Every row comes from one small tree of marks. The marks that hang from a mark follow it in brackets, in alphabetical order. Every link used is in the known rows. Which tree was each row made from?
(in the rows, 100 means zero)
Known rows
mogot[sugekos]: 100 86 106 104 96 105 101 94 94 118 100 104 99 98 126 86 90 95
dofa[mogot[zovomol[dorof vinu]]]: 90 99 98 86 99 104 98 85 108 94 98 102 101 100 128 104 79 106
dofa[mogot[sugekos[vinu] zovomol[dorof]]]: 88 97 94 87 95 99 102 88 108 102 100 116 100 98 114 87 83 106
mogot[dofa sugekos[vinu[zovomol]]]: 100 93 98 82 80 95 94 97 95 114 120 98 89 104 125 81 87 97
zovomol[dorof[sugekos[mogot vinu]]]: 98 112 118 109 110 104 92 109 90 99 111 86 87 93 107 111 117 115
sugekos[mogot vinu[zovomol]]: 98 101 114 95 124 74 87 109 89 123 146 82 84 112 112 114 116 96
sugekos[mogot[dofa] vinu[zovomol[dorof]]]: 97 106 114 81 105 75 87 103 91 118 137 84 83 109 113 111 115 101
mogot[sugekos zovomol[vinu]]: 91 95 88 89 99 113 98 84 100 106 99 96 106 100 137 112 78 95
mogot[dofa sugekos zovomol[vinu]]: 93 95 90 75 76 111 100 80 100 106 96 98 107 100 143 101 72 94
vinu[zovomol]: 94 87 91 95 112 91 89 106 97 110 124 86 87 103 126 95 87 87
dorof[mefi zovomol[vinu[sugekos]]]: 82 116 111 134 97 132 92 118 86 75 104 81 89 93 119 112 106 92
zovomol[vinu]: 106 100 119 94 104 110 92 93 93 104 112 81 94 106 139 116 92 106
dorof[mefi sugekos[mogot[dofa] vinu[zovomol]]]: 94 113 102 122 95 105 92 128 89 95 122 88 86 92 99 104 111 90
sugekos[vinu[zovomol]]: 98 100 106 88 114 88 86 109 93 109 138 82 81 108 117 99 97 103
sugekos[mogot[dofa]]: 103 93 127 96 98 83 99 96 87 125 116 93 100 104 126 100 107 91
dofa[mogot[sugekos zovomol]]: 89 84 89 96 93 99 106 86 107 108 96 118 107 97 124 80 74 91
dorof[mefi sugekos zovomol]: 84 106 103 157 98 134 98 134 83 68 88 89 93 75 99 95 105 90
vinu[zovomol[dorof]]: 90 93 90 91 112 94 88 104 99 105 116 86 84 99 121 100 93 95
mogot[dofa sugekos[vinu[zovomol[dorof[mefi]]]]]: 94 101 96 87 76 103 95 102 97 106 109 101 88 98 114 86 92 96

Write each row's tree
106 105 136 87 101 79 95 100 85 123 133 88 92 110 117 105 115 104 -> sugekos[mogot[dofa] vinu]
84 106 85 94 94 123 99 90 102 95 84 100 105 92 123 119 86 96 -> mogot[sugekos zovomol[dorof[mefi] vinu]]
94 109 120 131 99 108 93 122 78 86 116 80 88 90 106 102 118 104 -> dorof[sugekos[mogot[dofa] vinu] zovomol]
96 114 115 101 98 123 93 101 97 90 93 86 93 95 122 125 101 107 -> zovomol[dorof[mefi] vinu]
100 112 119 102 99 103 93 107 90 98 110 87 87 94 110 106 114 115 -> zovomol[dorof[sugekos[mogot[dofa] vinu]]]
78 111 83 103 104 109 84 114 101 94 123 86 75 100 117 96 99 90 -> vinu[sugekos zovomol[dorof[mefi]]]
93 118 111 116 99 121 94 119 93 83 98 91 86 85 98 103 108 112 -> zovomol[dorof[mefi sugekos[vinu]]]
84 105 96 79 83 106 100 97 98 94 90 99 103 91 118 97 84 92 -> mogot[dofa zovomol[dorof[mefi]]]
95 100 101 70 86 105 96 85 97 99 107 86 103 103 143 109 75 98 -> mogot[dofa zovomol[vinu]]
87 113 104 153 95 144 95 129 85 62 89 80 92 79 110 114 103 96 -> dorof[mefi sugekos zovomol[vinu]]
85 106 94 102 97 108 100 104 105 85 98 107 98 90 105 93 86 105 -> dofa[mogot[zovomol[dorof[mefi sugekos[vinu]]]]]
90 92 94 91 95 96 103 89 106 107 107 115 102 101 118 83 79 100 -> dofa[mogot[sugekos[vinu] zovomol]]
101 113 109 104 100 127 90 100 96 84 97 78 89 93 129 121 98 120 -> zovomol[dorof[sugekos] vinu]
94 94 111 86 101 82 100 92 91 121 114 94 106 103 127 106 98 86 -> sugekos[mogot[dofa zovomol]]
88 115 117 93 119 88 94 105 90 111 121 91 97 101 102 124 117 101 -> sugekos[mogot[zovomol[dorof[mefi]]] vinu]
86 115 96 67 83 114 91 84 100 90 107 83 95 103 141 110 83 106 -> mogot[dofa zovomol[dorof vinu[sugekos]]]
82 120 94 77 79 120 93 93 101 85 100 87 96 99 132 112 85 99 -> mogot[dofa zovomol[dorof[mefi] vinu[sugekos]]]
83 109 93 94 94 113 97 92 109 87 100 103 97 99 123 103 83 101 -> dofa[mogot[zovomol[dorof[mefi] vinu[sugekos]]]]
91 90 90 93 91 106 103 82 109 103 97 111 106 101 132 95 72 97 -> dofa[mogot[sugekos zovomol[vinu]]]
97 107 120 78 105 78 95 97 88 119 131 89 98 109 117 110 107 99 -> sugekos[mogot[dofa zovomol] vinu]
91 115 118 82 101 87 95 101 90 110 119 92 98 102 107 116 112 100 -> sugekos[mogot[dofa zovomol[dorof[mefi]]] vinu]
97 109 108 102 101 98 95 109 88 101 121 86 94 96 113 105 104 103 -> dorof[sugekos[mogot[dofa zovomol] vinu]]
